Each row was made from one small tree. The marks that hang from a mark follow it in brackets, in the order of their numbers. Every link used is in the known rows. Write each row's tree.
Known rows:
j322(j32 j326 j659): 2.928 1.076 1.024 0.877 1.718 0.738 -1.469 -0.369 0.986 1.472 0.549
 1.544 1.043 0.070 1.013 -1.555 0.713 -1.525 -0.276 -0.669 -0.208 1.895
 1.753
j322(j32(j21(j354)) j38 j326 j659): 4.978 1.596 1.926 1.004 0.298 1.070 -0.868 2.565 -0.557 -0.257 2.604
 -1.390 2.599 -0.451 2.155 -1.599 0.776 -4.306 -1.662 0.800 -2.284 2.810
 1.424
j38(j322(j32(j21) j326 j659)): 1.330 0.573 2.084 -1.249 1.334 -1.289 1.331 1.840 1.023 0.141 -0.205
 0.370 -0.669 0.901 0.364 0.111 1.963 -0.485 -0.956 0.743 -1.180 3.185
 -0.354
j354(j21(j38(j322(j659) j326))): -2.216 1.125 -0.474 -2.711 -2.217 -0.116 -0.285 -2.772 1.316 -1.850
 1.012 -2.336 -0.840 1.385 1.470 -0.540 -0.052 1.517 0.864 2.337 -1.279
 -0.521 -4.498
j322(j32(j21 j38) j326 j659): 4.529 0.623 0.263 0.743 1.926 -0.053 0.317 2.142 -0.837 2.304 0.729
 1.936 0.169 -1.159 2.170 -0.736 0.914 -1.806 -1.902 -0.044 0.280 2.753
 1.750
j322(j38 j326): 3.302 -1.304 1.645 0.396 1.255 -0.114 -0.759 -1.563 0.399 0.304 0.586
 0.622 4.520 -1.062 0.246 0.513 -0.087 -1.321 0.117 -1.691 1.087 -2.030
 1.683
j659(j38(j322(j32) j326)): -3.273 -1.619 -0.842 0.773 -1.356 -0.228 -0.717 1.224 -0.707 1.796
 -1.591 -0.934 -2.616 2.584 0.205 0.389 -3.106 2.427 -0.031 -2.119 2.001
 0.338 0.154
j32(j21(j38(j322(j659) j326) j354)): -3.463 1.554 0.021 -1.890 -1.807 -0.959 0.334 0.668 0.691 -2.070 1.811
 -4.050 -1.119 1.856 1.670 0.052 1.243 0.423 0.489 3.920 -2.632 -0.095
 -1.318
j38(j322(j32(j21(j354)) j659) j326): -2.569 1.250 -0.013 -0.032 -1.624 -0.302 -0.438 2.930 -0.166 -1.023
 -0.016 -4.168 -2.005 1.921 0.957 -1.275 -0.567 -0.552 -0.891 1.551
 -1.569 2.816 -0.790
j322(j326): 0.866 -1.181 0.306 0.645 2.222 -0.668 -0.131 -2.520 0.922 0.526 -0.374
 2.247 2.439 -1.329 -1.341 0.204 0.877 -0.465 1.276 -1.338 1.289 -2.437
 2.354
j38(j322): -1.875 -1.234 0.221 -0.874 -0.192 -0.960 0.453 -1.905 1.769 -0.371
 -2.145 -0.026 0.820 -0.424 -0.920 2.257 -0.155 2.964 0.638 -1.610 2.391
 -1.871 -0.474
j354(j21 j38(j322(j659))): 1.232 1.252 0.619 -0.860 -2.296 1.949 0.142 -4.331 0.819 -2.148 -1.128
 -0.175 0.478 -1.480 0.190 0.031 -1.326 1.414 -0.257 -0.553 -0.074
 -0.460 -6.587
j38(j322(j326)): -0.480 -2.038 1.802 -0.942 1.461 -1.594 1.254 -1.680 0.870 -0.166 -1.631
 0.786 1.414 0.648 -2.402 1.543 0.437 1.588 0.913 -1.361 0.787 -1.884
 0.695
j21(j354): -0.684 -0.019 -1.223 1.637 -0.264 0.742 -1.279 -2.153 0.610 -0.370
 -0.481 -0.362 1.828 -2.137 -0.719 0.362 -0.493 -0.137 1.356 -0.977
 1.378 -2.516 1.909
j659(j38 j322(j32(j21) j326)): 2.050 -0.771 -0.158 -0.717 2.356 -1.040 2.239 3.293 -0.686 1.660 -0.444
 4.090 -1.226 -0.414 -2.550 1.438 1.444 0.280 -0.357 -0.984 0.084 1.646
 1.876
j659(j38 j322(j32(j21(j354)) j326)): 1.772 -0.472 -0.423 0.230 1.556 -0.192 2.037 3.730 -1.690 0.787 -0.153
 2.456 -1.379 -0.118 -3.414 0.660 0.657 -0.701 -0.049 -0.664 -1.570
 1.330 2.650
j322(j32(j21) j38 j326): 3.367 -0.742 1.318 0.362 1.902 -0.800 0.021 1.544 0.300 0.327 1.207
 1.715 2.738 -1.397 1.151 -0.706 1.861 -3.260 -1.073 -0.246 0.783 1.110
 0.875
j659(j38): 0.156 -0.727 -1.999 1.802 -0.585 0.610 -0.797 -1.546 0.525 2.108 -0.623
 1.695 0.766 -2.094 0.722 2.028 -1.694 1.878 1.232 -2.697 3.386 -2.324
 2.026
j354(j21): 0.126 0.027 -2.248 0.198 -0.318 0.453 -0.509 -4.005 1.390 -0.870 -0.713
 1.829 1.829 -3.701 -0.637 -0.173 -0.054 0.003 1.402 -1.274 2.590 -2.087
 -1.980
j21(j354(j38)): 0.027 0.180 -0.466 2.227 -0.858 2.229 -1.591 -4.047 -0.236 -1.393 -0.579
 0.621 1.900 -2.453 -0.861 -0.646 -1.004 -0.615 0.713 -0.938 0.865
 -3.376 -0.912

Which tree is each row?
-1.104 -1.505 -2.547 0.845 0.286 -1.386 0.067 0.736 -0.931 1.111 -0.400
 -0.040 0.228 -1.725 1.181 0.484 -0.710 0.304 -0.638 -0.068 2.617 -1.544
 0.940
j32(j21 j38(j326))
1.544 0.813 2.700 -0.181 -0.199 0.566 1.521 -0.897 -0.847 -2.378 0.234
 -1.072 0.745 0.260 -1.091 0.001 0.428 -0.933 -0.473 1.227 -3.031 -0.082
 -1.935
j32(j21(j354(j38(j322(j326 j659)))))
0.278 -1.859 1.175 0.446 0.801 -0.509 0.716 0.702 -0.656 2.161 -1.515
 1.951 -1.190 1.797 -1.213 1.268 -1.551 1.595 0.227 -2.673 0.963 0.305
 1.357
j659(j38(j322(j32 j326)))
-1.708 2.684 -1.260 0.168 -0.770 0.423 -1.623 1.225 0.476 -0.689 3.302
 -1.922 -1.328 0.587 3.246 -2.764 2.063 -2.738 0.052 4.018 -1.976 1.753
 0.187
j322(j32(j21(j38(j326) j354)) j659)
3.386 -1.613 0.738 -0.479 2.821 -0.067 1.187 1.775 -1.541 2.193 -2.004
 3.579 -0.116 0.083 -2.795 0.708 0.037 0.767 -1.345 -2.077 0.617 0.894
 1.885
j659(j322(j32(j38) j326))
-1.849 -0.350 -0.484 -2.639 -1.074 -0.563 1.035 -4.061 1.862 -2.019
 -0.106 1.169 0.089 -1.268 -0.274 1.142 1.470 1.956 1.402 0.917 0.949
 -2.259 -4.234
j354(j21(j38(j322)))
-2.026 1.270 0.631 0.001 -2.405 0.830 -0.006 -0.525 -0.726 -2.419 0.045
 -3.961 -0.538 0.929 0.148 -0.743 -1.349 -0.053 -0.646 1.688 -2.029
 -0.280 -3.149
j32(j21(j354(j38(j322(j659) j326))))
-1.997 1.577 -0.301 -2.177 -1.977 0.291 -0.927 -1.358 1.023 -1.246 0.888
 -1.615 -2.267 2.042 1.980 -2.077 0.308 0.322 0.128 2.175 -1.421 1.793
 -4.797
j354(j21(j38(j322(j32 j659) j326)))
-0.162 1.255 -1.674 2.127 -1.385 1.622 -2.752 1.046 -0.192 2.818 0.635
 -0.930 -1.449 1.262 3.004 -1.191 -2.841 0.336 -0.246 -1.546 1.263 1.844
 1.421
j322(j32 j659(j38(j326)))
0.748 1.338 2.706 -1.098 0.220 0.565 -0.291 -0.006 0.121 -0.818 1.246
 -1.050 -0.806 2.813 0.603 -0.900 1.390 -0.609 0.217 1.934 -3.373 1.382
 0.295
j21(j38(j322(j32 j326 j659)) j354)
3.094 1.429 -0.328 2.444 0.432 1.016 -0.283 2.552 -1.524 1.523 1.705
 0.620 -0.543 -0.354 1.203 -0.836 -0.339 -2.388 -0.176 -0.103 -1.604
 2.489 2.970
j322(j32(j21(j354)) j326 j659(j38))
-2.305 -0.274 -1.018 2.430 -1.188 1.738 -2.184 -3.482 -1.111 -1.497
 -0.195 -1.377 1.055 -0.564 -1.068 -2.129 -2.039 -1.134 0.886 -0.214
 0.003 -3.600 -0.757
j21(j354(j38(j326)))
-0.787 -1.399 -1.788 1.727 0.276 0.252 -1.971 0.470 -1.255 2.371 -1.014
 0.214 -0.729 -0.100 1.411 -1.516 -2.110 0.106 -0.919 -1.680 2.951
 -0.068 1.323
j322(j32(j38(j326)))
-1.391 -1.105 -2.654 1.745 -0.522 -0.679 -0.312 1.050 -1.964 0.373 0.027
 -1.778 0.321 -1.465 0.368 -0.324 -1.482 -0.715 -0.380 0.267 1.009
 -1.876 1.767
j32(j21(j354) j38(j326))
-2.056 0.709 0.659 -0.469 -1.203 0.113 -1.408 0.938 0.970 0.442 -1.079
 -2.851 -1.573 2.906 1.547 -0.913 -1.271 1.294 -0.693 -0.254 0.268 2.218
 -0.970
j38(j322(j32 j659) j326)
3.359 1.158 -0.258 1.247 1.152 0.185 0.052 2.226 -0.263 2.456 1.307
 2.227 -0.604 -0.527 2.067 -0.261 0.509 -1.504 -0.536 -0.440 0.030 2.700
 2.272
j322(j32(j21) j326 j659(j38))
0.173 -1.684 0.848 -0.121 1.192 -1.620 2.029 2.259 -0.587 1.423 -0.752
 2.383 -1.630 0.740 -0.839 1.566 0.203 0.606 -0.191 -1.203 0.776 1.264
 0.887
j659(j38(j322(j32(j21) j326)))
-1.521 -0.782 1.384 -1.871 1.210 -2.031 2.386 -0.627 0.154 -2.249 1.163
 0.274 0.306 0.337 -1.567 1.202 3.240 -0.330 1.331 2.824 -2.184 -2.118
 0.354
j32(j21(j38(j322(j326)) j354))
1.166 2.538 -1.049 1.313 -0.383 1.076 -1.199 1.427 0.960 -0.130 0.955
 -0.754 0.085 -1.837 1.991 -1.320 1.134 -2.154 -0.528 0.986 -0.172 2.374
 0.865
j322(j32(j21(j354)) j659)
-1.756 -1.092 -2.026 -0.263 -0.459 -0.158 0.165 1.026 -0.456 1.499
 -1.341 0.146 -0.829 0.689 -2.166 1.906 -2.111 3.272 0.714 -2.013 1.260
 -1.481 1.403
j659(j38(j326) j322)
3.054 -0.818 2.079 -0.711 0.536 -0.329 1.022 -0.017 -0.744 1.411 -1.388
 -0.626 0.736 1.123 0.319 1.915 -1.657 2.316 -1.097 -1.546 -0.115 0.125
 0.921
j32(j38(j322(j326 j659)))
0.662 0.387 0.637 -1.919 2.653 -0.792 1.934 1.912 -0.063 -1.331 1.462
 2.669 -0.671 -0.092 -2.577 -0.368 4.560 -1.872 0.327 3.046 -2.892 0.764
 0.904
j659(j322(j32(j21(j38 j354)) j326))
-1.464 -0.531 -0.974 0.990 -1.288 -0.252 0.962 2.388 -0.839 0.348 -0.930
 -0.232 -2.301 -0.117 -0.215 1.574 -1.108 1.058 -0.180 -0.932 0.952
 0.960 0.460
j659(j38(j322(j32(j21(j354)))))
-2.847 -1.047 -0.452 -0.609 -1.930 0.401 0.011 -4.486 -0.443 -2.481
 -1.765 -0.703 -0.239 -0.228 -1.728 -1.028 -2.124 0.986 0.494 -0.484
 0.599 -2.588 -6.120
j354(j21 j38(j322 j326))
0.035 -0.945 0.206 -1.431 -0.407 -0.144 -0.475 0.935 0.431 -0.418 -0.542
 -1.846 2.434 0.461 -1.154 1.309 -0.969 1.206 -0.678 -1.040 0.597 -1.296
 -0.231
j659(j322(j38(j326)))
-0.739 1.169 -0.800 -1.926 0.841 -0.070 1.202 1.952 1.005 -1.296 0.873
 1.855 -1.294 -1.317 -1.231 0.299 4.150 -0.534 0.173 3.029 -1.194 0.711
 -0.351
j659(j322(j32(j21(j38 j354))))
-4.916 -0.753 -0.027 -0.994 -1.435 -0.798 -0.416 -1.660 0.275 -1.846
 0.361 -3.024 -0.726 2.218 -0.450 0.130 -0.082 1.494 1.541 1.847 -0.954
 -2.969 -0.390
j21(j38(j322 j326) j354)
